Every row comes from one small tree of marks. Brackets hold a mark, then the marks that hang from it, in alphabetical order. Every link used is in the known rows. Which tree was each row made from?
Known rows
{F G}: [-0.57 -0.34  1.11  1.72 -1.63  0.57 -1.06  0.24  0.19 -0.75 -0.20  2.63
  2.18  0.76 -1.83  1.43 -0.09 -1.17 -1.64 -1.98  0.91]
{E {S H U}}: [ 0.91  3.76  1.00 -0.30  1.01  3.51 -0.27  5.21  2.19 -1.05 -1.54 -0.89
  5.14  0.23  1.53 -2.29  1.31 -1.46 -1.10  2.90 -0.18]
{H {F G}}: [-0.85 -0.77  3.42  1.09 -2.42  1.66 -0.52  1.60 -0.01 -3.32  2.38  2.14
  3.77  3.14 -1.99  1.19 -0.23 -1.17 -2.87 -1.99 -0.49]
{H F}: [-0.27 -0.40  2.32 -0.60 -0.76  1.16  0.44  1.41 -0.27 -2.67  2.64 -0.57
  1.63  2.48 -0.23 -0.27 -0.18 -0.14 -1.34  0.08 -1.40]
{U F Q}: [ 1.62  4.01 -1.86 -0.03 -0.88  2.06  1.23  1.39  0.71 -2.89  0.22  0.85
  4.10  2.23 -1.76 -1.66  1.47  3.39 -0.68  0.01  1.01]
{G F}: [ 0.32  0.72  1.36 -0.11 -1.31  1.97  0.52  0.34 -1.35 -3.17  0.38  3.57
  2.17  1.38 -0.84 -2.29  1.52 -0.65 -0.83  0.35  1.24]
{E S}: [ 0.34  2.35  2.46 -0.43  0.23  1.24  1.85  0.46  1.69 -1.95  2.34 -2.17
  2.26  1.12  0.07 -0.30  0.17 -1.04 -2.67  1.08 -1.22]
{F G H U}: [-1.28  0.92  1.77  0.28 -0.76  2.65 -1.05  5.60 -1.15  0.34 -2.33  4.79
  4.50  2.73 -1.09  0.29  1.16 -3.91 -5.52 -3.57  3.33]
{H {F {U Q} {Z S}}}: [ 1.07  8.44  2.96 -0.35 -2.15  6.18  1.31  4.82  1.61 -6.63  3.12 -0.05
  5.91  8.90 -2.48  0.12  2.30  3.25 -7.03  2.05  0.40]
{G {F H {U Q}}}: [ 0.43  4.70 -0.94 -2.10 -0.28  4.29  1.23  6.84 -0.90 -1.88 -2.52  3.63
  5.48  3.64  0.10 -3.49  3.15  0.39 -5.37 -1.08  4.15]
{Q {U {F {Z {S H}}}}}: [ 1.67  6.63  4.53  1.54 -1.94  5.65  0.33  4.01  1.58 -7.42  4.89  2.98
  6.77  4.51 -0.99  0.80  5.65 -0.44 -1.45  3.76 -0.87]
{Z {S {U Q}}}: [ 0.95  5.18 -0.19 -0.27  0.68  3.64 -1.02  3.19  2.16 -1.63 -2.05 -1.16
  4.57  4.48 -1.15  0.95  0.56  5.40 -2.81  2.69  0.53]
{E {S U}}: [ 0.89  3.47  3.28 -0.36  0.56  3.99 -0.41  2.04  1.93 -1.96 -0.82 -0.02
  4.37  1.85 -0.58 -0.99 -0.59  0.34 -3.15  2.59 -0.04]
{S {H F} U}: [ 0.25  0.96  0.84 -0.56  0.00  3.27 -1.54  6.20  0.26 -1.70 -1.12  0.65
  4.46  1.47  1.34 -2.27  0.96 -0.45  0.19  1.84 -0.42]
{G {F H U}}: [-0.44  1.87  2.08 -1.48 -0.48  4.00  0.43  5.58 -2.57 -2.22 -1.69  5.57
  4.67  3.30  0.09 -3.51  2.69 -3.43 -4.76 -1.16  3.73]
{E {S {H F} {U Q}}}: [ 1.49  6.13  0.32 -1.37  0.38  4.75  1.06  7.76  3.86 -3.31  0.48 -3.38
  7.68  3.05  1.42 -2.58  1.55  2.20 -2.98  2.97 -1.23]
{E {S {H {F G}}}}: [-0.63  1.77  3.51  0.78 -1.77  2.34  1.44  5.17  2.14 -4.24  4.06 -0.77
  7.00  2.77  0.13 -0.37  1.80 -4.10 -3.57 -0.58 -1.93]
{U {F H {Z S}}}: [ 2.73  5.21  2.14  0.64 -3.02  5.03  0.98  3.91 -1.37 -7.74  2.78  3.41
  8.05  6.52  0.10 -0.59  4.26 -1.52 -3.17  1.80  2.01]
{H {F G {U Q}}}: [-1.08  3.73  2.16  0.17 -1.53  3.77  0.03  4.71  1.30 -2.37  0.43  2.04
  5.14  5.17 -3.69  0.27  0.29  1.44 -6.58 -2.57  1.18]
{G {F U}}: [-0.87  2.34  3.08 -0.50 -0.75  3.87  0.37  2.10 -1.76 -2.54 -1.08  5.38
  2.72  3.09 -2.54 -3.17  1.69 -1.81 -3.94 -0.31  2.51]
{H {F U Z}}: [ 0.69  4.40  4.01 -0.12 -2.43  5.29  0.05  3.36 -0.37 -5.12  2.09  3.15
  3.15  5.15 -1.98 -1.41  1.10 -0.86 -4.61  0.97  1.09]
{U {F G H}}: [ 0.61  0.40  1.21  1.19 -2.45  2.57 -0.27  3.88 -1.73 -3.38  0.00  5.64
  7.20  2.95 -1.07 -0.59  2.19 -3.18 -2.71 -2.93  2.85]
{Q {U {F Z}}}: [ 2.28  5.22  4.90  1.26 -2.30  5.67 -0.31  0.46  0.98 -6.40  3.88  5.00
  4.28  2.67 -2.50  0.45  2.83  1.18 -1.54  2.42  0.61]

Which tree is each row?
[ 1.24  4.04  4.29  0.51 -2.91  4.07  0.82  1.74  0.31 -7.59  5.22 -0.04
  4.53  6.84 -0.82  1.11  1.90  0.51 -3.35  2.82 -1.26]
{H {F {Z S}}}
[ 1.78  6.92 -1.28  0.78 -2.89  5.09 -0.44  6.95  0.92 -2.46 -2.08  4.44
  6.60  4.00 -0.94 -0.13  2.73  0.16 -6.42 -1.93  5.05]
{F G H {U Q} Z}
[ 1.93  7.76 -1.38  0.04 -1.52  4.47  0.45  3.18  1.54 -2.16 -1.25  1.69
  2.51  2.93 -1.72 -1.22  1.71  2.93 -3.94  0.94  2.97]
{F {U Q} Z}
[ 1.62  4.84  2.19  0.17 -0.02  5.30  0.37  5.32  1.24 -4.24 -0.55  1.89
  8.29  2.26 -0.29 -3.84  2.48 -1.98 -1.32  2.87  0.42]
{E {S H {U F}}}
[ 3.81  7.27 -1.94  0.94 -3.15  4.32  1.18  1.39  0.93 -5.92  1.22  2.51
  5.02  3.21 -1.85 -2.01  2.64  3.67 -0.91  1.46  2.32]
{U {F Z} Q}
[ 3.18  8.67 -2.18  1.09 -2.64  4.46  1.78  4.95  1.61 -6.86  2.10  0.45
  7.90  5.07 -0.25 -1.62  5.46  2.14 -0.87  2.92  0.95]
{U {F {Z {S H}}} Q}
[ 1.34  8.90  0.55  0.20 -1.37  5.06  0.89  3.50  1.82 -3.97  0.39  0.39
  4.22  6.39 -2.28  0.44  2.57  3.24 -5.80  2.05  1.78]
{F {U Q} {Z S}}
[ 2.69  4.69 -1.94 -0.95 -0.27  5.07 -0.79  6.33  0.01 -2.50 -3.50  3.02
  8.01  3.24  0.18 -2.73  1.87  3.16 -2.04  0.72  3.50]
{S {U {F H} Q}}
[ 2.36  5.63  3.09  1.64 -3.38  4.86  0.94  0.49 -0.62 -8.13  3.43  3.27
  6.11  6.35 -2.50 -0.33  3.14  0.13 -2.24  2.67  0.79]
{U {F {Z S}}}
[ 2.79  3.61  1.23  2.21 -4.77  4.89 -0.37  3.91 -1.51 -6.55  0.97  7.29
  8.42  3.90 -1.07 -0.78  3.38 -2.96 -2.87 -1.25  3.92]
{U {F G H Z}}
[ 0.47  5.99  3.70  0.68 -1.67  4.81  0.05  2.34  0.07 -4.42  1.07  2.41
  3.36  6.14 -2.33  0.43  2.24 -0.49 -5.20  2.00  1.33]
{F U {Z S}}
[ 1.94  3.53 -2.94 -1.10 -0.56  2.32  1.46  4.81 -0.16 -2.44 -0.41  0.98
  6.11  2.47  0.82 -1.94  2.63  1.70 -1.64 -0.80  2.34]
{U {F H} Q}
[ 1.65  7.19  0.98 -0.58 -2.31  5.36  0.88  4.49  1.31 -4.75  1.39  1.20
  4.10  5.42 -1.95 -1.42  1.41  2.93 -5.22  1.01  1.63]
{H {F {U Q} Z}}
[ 3.66  7.95 -0.91  0.14 -2.93  5.28  1.81  5.15  0.38 -7.38  2.15  1.34
  8.82  6.89  0.23 -0.71  4.58  2.29 -3.73  1.89  2.39]
{U {F H {Z S}} Q}
[ 1.38  4.43  0.74 -0.46 -1.41  4.42 -0.14  5.39 -1.06 -2.06 -1.26  3.78
  3.46  2.95  0.82 -1.51  2.38 -2.41 -4.22  0.06  3.69]
{F H U Z}
[-0.39  3.62 -1.28 -0.15 -0.65  2.89 -0.31  6.90  0.64  0.66 -3.01  2.66
  5.37  2.95 -0.93  0.07  1.51 -0.10 -6.16 -3.39  3.76]
{F G H {U Q}}
[ 2.32  7.23 -2.24 -0.93 -1.19  4.55  0.54  6.62  0.67 -1.80 -1.89  1.86
  4.33  3.15  0.89 -1.46  2.71  1.40 -4.72  0.15  4.17]
{F H {U Q} Z}
[-1.99  0.91  5.10  0.68 -1.79  3.53 -0.75  3.52 -0.47 -2.77  1.02  4.08
  4.22  4.93 -3.69  0.33 -0.08 -2.37 -6.03 -2.54  0.81]
{H {F G U}}
[ 3.29  4.01  0.20  0.43 -3.11  4.41  0.63  3.67 -1.65 -5.82  1.11  4.69
  6.24  3.15  0.70 -2.23  3.40 -1.77 -1.27  0.78  3.10]
{U {F H Z}}
[ 2.57  7.50  1.39 -0.43 -0.20  6.06  0.95  3.38  2.62 -4.85 -0.58  0.83
  8.33  4.11 -2.31 -2.67  0.94  3.65 -3.87  2.68  1.04]
{E {S {U F Q}}}
[ 2.01  4.88  2.84  1.77 -3.22  6.50 -2.73  5.77 -0.02 -5.21 -1.42  5.21
  9.04  6.09 -0.39  1.76  2.39 -0.84 -5.00  1.41  3.40]
{F G H {Z {S U}}}
[ 0.85  5.59  2.64 -0.25 -1.39  5.03  0.22  5.64 -0.76 -3.94  0.42  2.57
  5.41  6.23  0.35  0.10  3.24 -2.16 -6.08  1.15  2.61]
{F H U {Z S}}
[ 0.92  4.03  1.80  1.26 -3.00  4.88 -1.26  5.66 -0.92 -2.69 -1.48  6.32
  5.61  3.59 -0.97 -0.10  2.30 -3.59 -5.80 -1.87  4.60]
{F G H U Z}
[ 0.96  6.88  4.09 -0.32 -1.78  5.91  2.16  6.88  1.69 -5.99  3.62  0.08
  6.36  4.67  0.20 -2.95  3.13 -3.82 -5.37  2.38 -0.26]
{E {S {H {F U Z}}}}
[-0.06  1.20  4.97  1.13 -1.51  4.02 -1.05  4.25  0.13 -3.67  2.04  6.03
  7.11  2.68 -1.73  1.86  2.66 -2.06 -3.76 -2.00  1.26]
{Q {U {F G H}}}
[ 0.78  3.73  5.39  2.28 -4.58  4.61 -0.22  1.96  0.44 -8.25  4.99  2.65
  6.76  7.60 -2.58  2.43  1.82 -0.66 -4.97  0.80 -0.30]
{H {F G {Z S}}}
[ 1.87  5.31  1.02  1.01 -3.16  4.30  1.03  3.78 -0.43 -7.12  2.19  3.25
  5.98  4.10  0.75 -2.17  5.59 -1.93 -0.82  3.24  1.19]
{G {F {Z {S H}}}}
[-1.55  0.61  3.09  1.33 -1.99  1.76  0.00  5.20  0.58 -4.27  3.39  0.02
  6.46  4.99 -0.47  1.60  2.61 -2.81 -2.80 -0.57 -1.83]
{Z {S {H {F G}}}}
